Each row was made from one path, in order. Every step used is in the known rows, and no mark comes twice. Write each row's path.
Known rows:
lemed/kapat/romiz/lata: [ 12 -10 -11  10  -9   3  -7   1   1   6   0   0  -3   0   6  -8  13  -7
  -3  -4  -8  -4  -6  16   8  -6 -12  -2  -6   4   1   8 -17   5   4 -12
   2 -15 -11]
tareg/lata/romiz/kapat/lemed/goluz: [  9 -12 -15  11  -7   3  -6  -4   4   6  -4  12  -3   6  10 -12   7  -3
   7   0  -2  -7   4   9   9 -19  -2  -1  -6   7   8  -7  -4   5   3   3
 -14  -3 -11]
romiz/lata/tareg/gasa: [ 10  -9  -1   0  -4 -15 -29   1  -1  -8   5  -9  -3  -1   2  -8   9  -7
   9  -2  -4   0 -10   9  -8   1  -5  14   0   4  -1  13  -1   1   2  10
  -7   0  -6]
tareg/gasa/nogop/goluz: [  8  -2  -2   6   2  -1  -1  11   3  -3   1   0   2  -2   2  -5   2  -5
  14   8 -13   4  -9   7  -4  -8 -14   7 -13   6   2  -3   2   2   7  10
  17   3  -7]
romiz/lata/tareg/gasa/nogop/goluz: [ 11  -3   1  -1   2 -10 -23  15   0 -11   7  -2   0   0  -2  -6  10  -3
  22   5 -13   1 -14  11  -3  -3  -7  13   1   5  -2  10   3   4  12  12
   5   3  -8]
kapat/lemed: [ 12  -7  -9   9   0  -8  22  -3   4   1  -6  -3  -9   0  12  -8   7  -9
  -8   9 -11  -3   5  -2  -5  -5  -7  -8  -9   1   6  -2   1  -2   4  -4
  -9   1  -8]
telip/gasa/nogop: [  3  -1   2   4  -6  -5  -3  13   0   0  -1   2  -2   1   9 -11   3  -6
   2  -2  -8  -8   3 -17  -4  11 -14   9 -10   1   6   5   1   3   0  -1
   0  -2  -5]
nogop/gasa/tareg/lata: [  4   0  -7  15  -1  -8 -13   6   0  -4  -4  -2   9  -3   2  -6  -2  -7
  -1  -7  -7   2  -6   1  -9  20 -13   3   6   7   6   5  -5   1   2  -2
  -1  -1  -9]
romiz/kapat/lemed/goluz/nogop: [  9 -10  -7   9  -1  -7  13   8   5  10  -7   9  -8   4  20  -7  11  -2
  10  10   2  -5   8  13   0 -17   0  -7 -15  -1  11  -7  -5   4   4  -5
 -15   2  -8]
romiz/kapat: [  3  -8  -7  10  -9  -3  11  -8   4   6  -3   1  -3   2  11  -8   5  -5
  -8  -1   2  -4   7   3  -7  -3  -4  -2 -16   2   8  -6  -1   0   4  -3
 -10  -3  -3]
lemed/goluz/nogop/romiz/lata/tareg: [ 16  -5  -2  -7   0   3 -12  20   1   2   0   4  -3   6   6  -9   5  -2
  18   2   9  -4  -5  10   6   0  -7  -1   2   0   6   6 -16   8  -5   3
  10  -1  -6]
lata/tareg: [  7  -7  -6   6  -8 -11   2  -2   3  -1   3 -10  -4   2   4  -8   0  -7
  -6   2  -5  -1   1  -5  -6   2  -9   1  -5   1   5   1   0   1   0   2
  -9   2  -3]
goluz/nogop/gasa/telip: [  7   2  -4  -1  -3   6   6  16   6  -2  -5  14   6  -3  12  -4  -2   7
  -1  -3  -2  -3  -6   2  -5  17  -3   8 -10   1   9  -9  -9   3   1  -6
  19   5  -3]
kapat/romiz/lata/tareg/gasa/telip: [  9  -7  -4  -4  -1  -5 -42   7  -3 -11   7  -3   3  -5   1  -2  12   3
   6  -6  -7  -1 -16  10   4   3   4  15   5   2  -2  14 -16   3   2   0
   5  -1  -4]
romiz/lata/tareg: [ 11  -7  -2   2  -8 -11 -10   2   2  -6   3  -6  -6   2   3  -9   8  -5
   1  -3  -5  -5  -4   3  -8   4  -4   3   3   1   2   9  -2   1   3  -1
 -10  -2  -6]
goluz/nogop/romiz/kapat/lemed: [ 13  -2  -5  -1   2   9  23   7   2   3  -9  11  -2   3  19  -7  14  -6
  -1  13   1  -5  10   2  10   1  -2  -9 -11   0  11  -5 -11   4   6   0
   0  -2  -1]
romiz/kapat/lemed: [  8  -8  -9  10  -3  -9  21  -9   3   3  -5   1  -8   1  16  -7  13  -8
  -8   9  -5  -6  11   2  -2  -9  -3  -7 -14   2   7  -5   0   0   8  -4
 -18   0  -5]
gasa/tareg/lata/romiz/kapat/lemed: [  6  -5 -11  12  -7  -6  -7  -1   0  -5  -4   4   2   2  11  -6  12  -6
  -3  -8  -9  -3   9   0   8   2  -2  -6   6   9   8   3   2   2  11  -2
 -28   0  -7]
gasa/nogop/romiz/kapat: [  6   1  -5   0  -4   9  23   9   0   3  -3   9   2   5   8  -8   8  -5
  -2   0   0  -6   8  -3   7   2 -11  -2 -12   2   5  -7  -6   4   5  -1
   8  -5  -1]
lemed/goluz: [  8 -10 -10  12  -4  -5  10  -1   6  10  -3  -3  -7   4   7 -11  -5  -4
   2   0   2  -2   0   5  -8 -14 -11  -3 -15   1   8  -6  -7   1  -6  -3
   6   1 -12]
goluz/nogop/gasa/tareg/lata/romiz/kapat: [  1   0  -3   7  -8   5 -20  16   1  -6  -5  14  19   2   9  -5   2   0
   7 -10   2  -1   2   3   5  20  -5   7   5  12  10  -1  -3   5   6   1
  -7  -3  -5]
goluz/nogop/romiz: [ 12  -2   0  -2  -2  15  17  11   4   3  -8   8   1   2  11  -6   0  -6
  -2   4   4  -2   1  -2   4   9 -12  -6  -8   1  10  -5 -11   3  -3   2
  16  -3  -2]
gasa/tareg/lata/romiz: [  5  -4  -6   9 -11  -1 -12   4   1  -4  -2  -1   4   3   2  -7   0  -5
  -6 -17  -8   0   1  -7   3  10 -10  -2   9  10   7   2  -1   1   1   0
  -9  -2  -8]
tareg/gasa/nogop/romiz/kapat/lemed/goluz: [ 10  -4 -11   1  10   1   1  10  -3   4  -4   5   0   3  11 -10  12  -9
  18  11   1  -2   2  10  11 -20  -9   5 -15   4   3  -4 -11   5   6  10
  10   1  -8]
lemed/kapat/romiz/lata/tareg/gasa: [ 10 -12 -11   5  -4  -7 -40   4  -5  -2   7  -9   2  -2   0  -7  15 -10
   7   1  -7   1 -12  19  10  -7 -11  13  -1   6  -4  15 -18   7   5   4
  -4 -10  -7]
tareg/gasa/telip: [  7  -5  -8   2  -2  -5  -8  -2   2  -3   0   2  -2  -6   7  -5   1   3
  -5  -9  -4   2  -7   2  -7   4   0  10 -12   3   5  -3  -9   0   0   4
  10   4  -2]
gasa/nogop/romiz: [ 11   2  -5  -2  -2   9  27  15   2   0  -3   6   0   4   5  -8   2  -7
  -2   0  -5  -3   2  -9   6   7 -15  -3  -8   3   3  -4  -7   2   1   1
  18  -3  -5]
telip/gasa: [  4  -6   0   6  -5  -2 -10  -4   0   3  -2  -3  -3  -1  10 -12  -2  -6
  -4   2  -3  -6   3 -16  -8   8 -14   7 -12   0   9   3  -1   1  -5   1
   2  -2  -4]
nogop/romiz/lata/tareg/kizup: [ 15  -4   2  -6  -1   0  -5   1   2  -3  -3  -4  -1   1   1  -5   8  -8
   9   2  -4  -4  -7   8  -1  11   4  -1  -2   3  -2  13 -20   3  -6  11
   1  -4  -5]
lemed/goluz/nogop: [  8  -9  -3   6  -6  -1   8  13   8  11  -5   5  -5   4  12  -8  -4  -2
   8   1   5  -1  -1   9  -5  -8  -7  -4 -14   0  11  -7  -8   3  -5  -4
   3   1 -10]

Write each row's path:
[  1  -5  -9  10 -14  -1 -13  -1   0  -3  -1   3   7   3   6  -6   5  -3
  -5 -17  -3  -2   7  -2   3   6  -6  -1   4  10   9   1   0   3   7   0
 -18  -3  -4]	gasa/tareg/lata/romiz/kapat
[  3  -4  -5  10  -4  -6 -33  -1  -6  -5  -2   3   5   0  12 -10  12  -6
   1  -3  -8  -7  12 -13   9  10  -5   4   5   7  10  11   4   6   8   1
 -25  -1  -3]	telip/gasa/tareg/lata/romiz/kapat/lemed
[  9  -9 -10   7  -8   3  14  -8   2  -1  -5   4  -1   4  15 -10   9  -6
  -6   5  -4  -7  12  -1   7 -13  -3  -3 -12   6   8  -9   3   0   6   1
 -12   0  -4]	lata/romiz/kapat/lemed
[  8  -9 -11  10  -9   5  -1  -5   4  -1  -4  12  -2   3  11  -9  11  -6
  -4   0  -8  -7   6   1   8  -6   1   0  -3   8   8  -4   2   2   8   3
 -19  -5  -8]	tareg/lata/romiz/kapat/lemed
[  9  -6  -5   1  -2  11   8  10   3  12  -6  10   1   6  13  -9   2  -1
   9   6  14  -4   6  10   8  -8  -8  -5 -16   2  12  -9 -16   7  -3   2
  13  -2  -3]	lemed/goluz/nogop/romiz/kapat
[  3  -4   7   9   0 -18 -16  -1  -1   1  -5 -12   2  -4  10  -4   0  -7
   4  -2  -7  -2   3 -10 -11  20  -2   0  -9   3   5  13 -11   1  -6   3
 -14   1  -3]	telip/gasa/tareg/kizup
[ 17  -4  -7   0   8   8  23  14   4   8  -9   7  -5   4  14  -9   4  -6
  10  15   3  -3   3   6   9 -11 -10 -11  -9  -1  10  -6 -16   5  -3   0
  13   2  -9]	kapat/lemed/goluz/nogop/romiz
[  9 -10   0   5  -5   3  -5   4   3   0  -3   1  -2   1   5  -5   9  -5
   1  -1  -6  -5  -6   8   1  -4  -4  -3  -2   2   3  11 -12  -1  -2 -10
   1 -10 -12]	kapat/romiz/lata
[  5  -1   3   5   0   1  -4  11   1   0   1   1   0   0   6 -10  -1  -3
  10  11 -14  -6  -2 -11  -2   3 -17   6 -12   2   7  -1   5   5   4   3
  16   2  -4]	telip/gasa/nogop/goluz
[  8  -4   0  -2  -4 -17 -23  18  -2 -11   5  -2  -1   1   2  -7  14  -7
  15  -6  -8  -1 -10   5  -5   4  -5  17   3   5  -4  15   1   2   7   8
 -11  -1  -8]	romiz/lata/tareg/gasa/nogop
[ 21  -5  -4  -7   6   0  -3  19   1   0  -2   4  -7   5  10  -9  13  -5
  18  10   1  -5  -3  13  10  -5  -3  -5   4  -2   5   8 -16   8   0   1
   3   2  -9]	kapat/lemed/goluz/nogop/romiz/lata/tareg
[  8  -4  -7   2  -3  11  15  -6   1   5  -4   2   1   3   9  -9   5  -7
  -7   5   6  -5   8   0   3   0 -10  -4 -15   3   8  -8 -11   3   1   3
  12  -4   0]	nogop/romiz/kapat
[  2  -3   0  12  -3 -13 -32   4  -3  -1   0  -5   1  -3   5  -9   2  -7
  -1  -9  -8  -2   0 -15  -6  23 -14   4   7   4  10  15  -3   3   1  -2
 -14  -2  -5]	telip/gasa/tareg/lata
[  4 -10  -9   8 -15   9 -10  -5   4   1  -1  12   3   4   7 -10   3  -3
  -5  -9  -3  -6   4   1   5   0  -2   3  -6   9   9  -6   0   3   3   5
 -11  -8  -5]	tareg/lata/romiz/kapat
[ 12  -7 -13   5   7   6  19  -6   0  11  -5   1  -5   4  13 -11   8  -8
   4  13   5  -6  10   8   7 -21  -9  -9 -15   0   8  -9 -14   4   0   2
   8   1  -6]	nogop/romiz/kapat/lemed/goluz
[  4  -1  -8  10  -5   4 -19   7   0  -7  -4   1  15   1   1  -8  -6  -4
   1 -10  -5   1  -4  -5   1  16 -16   6   7  11   6   1  -3   2   0   2
   7  -1  -9]	nogop/gasa/tareg/lata/romiz
[  4   1  -1  11  -2  -5 -12  21   3  -4  -6   6  10  -2   8  -3  -1  -4
   5  -6  -4   3  -6   0  -7  26 -10   2   8   5   9   6  -6   3   2  -3
  -3  -2  -8]	goluz/nogop/gasa/tareg/lata
[  2  -2   1   9  -1 -14 -17   2  -4  -1   0 -13   0  -2   9  -8   0  -7
  -3  -4  -3  -2   6 -17  -8  14 -14   1  -3   1   9   9  -2   2  -2  -4
  -7   3  -3]	telip/gasa/tareg
[  5  -4  -3   4  -3  -8  -1  12   2  -3  -2   2   0  -1   6  -8   4  -7
   6  -3  -8   1  -5  -1  -6   0 -12  10 -12   5   0   1  -1  -2   3   6
   0  -1  -9]	tareg/gasa/nogop
[  5  -4  -6  15  -6 -12  -5   4   2  -1  -2  -4  -1  -2   4  -5   2  -7
  -6 -14  -9   2  -1  -3  -8  13  -8  -6   7   4   8   6  -3   0   2  -4
 -17  -3  -8]	gasa/tareg/lata
[ 11  -5  -4  -7  -3 -14 -33   3  -1 -10   7  -2  -3  -4   3  -6  11   3
   4 -12  -6  -1 -13   9  -7   7   4  16   2   2   0  10  -7   3   4   6
  -2   5  -2]	romiz/lata/tareg/gasa/telip
[  3  -9  -8   6 -13   9   7  -8   4   1  -3   4   2   6  11 -10   2  -3
  -7  -4   2  -6  10  -2   4  -8  -4   2 -15   8   8 -11   2   0   3   2
  -4  -3  -3]	lata/romiz/kapat
[ 10 -10  -8   4  -5   5   7   8   5   7  -7  12  -2   8  20 -10   7   0
  11   6   4  -7  10  10  11 -20   0  -4 -14   5  11 -11  -4   5   3  -1
 -10   2  -8]	lata/romiz/kapat/lemed/goluz/nogop
[  3   2  -6  12  -1  -9   3   2  -1  -3  -3  -9   8  -2   5  -5  -3  -7
  -2  -1  -2   2   0  -3 -11  12 -15   0  -3   4   6  -1  -4  -1   0  -5
   9   5  -7]	nogop/gasa/tareg
[ 12   0   0  -7   3   5  -9  17  -3  -6  -2   6   1   1   3  -8  12  -7
  13  -4  -2  -2  -9   5   4   4 -10  10  -3   6  -2  10 -10   1   3   9
  18  -5  -9]	tareg/gasa/nogop/romiz/lata
[ 15  -4   3 -11   2   3 -30  17  -3  -9   0   2   5   1   5  -7  10  -6
  15   3   5   0 -11   7   4  11  -6  11   3   3   2  14 -12   5   1  14
   7  -1  -2]	goluz/nogop/romiz/lata/tareg/gasa
[  7   2  -3  -3   4   4   5  10  -6   0  -3   7   0   3  16 -11  15  -9
   3  13  -5 -11  12 -14  13   5 -10   3 -10   0   7   4  -4   6   7   2
   2  -3  -1]	telip/gasa/nogop/romiz/kapat/lemed
[  8  -1  -7   0   8   2   0  10  -5   8  -3   6  -2   5  15 -14  11  -7
  14  13   1 -11  12  -5  13  -9 -14   3 -13  -1   7   0  -8   9   2   1
   8   0  -5]	telip/gasa/nogop/romiz/kapat/lemed/goluz
[  9  -1  -3   8  -1   0  21  10   5   0   0   4  -2   2   3  -5   0  -2
   5   7 -15  -1  -3   2  -4  -5 -13  -3 -10   4   6  -7   4   2   7  -1
  13   1  -8]	gasa/nogop/goluz
[  7  -9  -8   7 -13  10  -8  -1   5  -1  -3   8   2   4   3 -10  -2  -4
  -5 -10  -7  -4  -2  -4   3   5  -9   4  -1   9   7  -2  -3   1  -1   6
   0  -7  -9]	tareg/lata/romiz
[  9  -1  -8  -5   5  -6   0   9  -6  -7   1  -1   3   2   8  -8  18 -12
   8  14  -5  -2   5  -1  12  -4  -5   9  -5   4  -1   4  -7   5  11  13
  -6   3   0]	lata/tareg/gasa/nogop/romiz/kapat/lemed
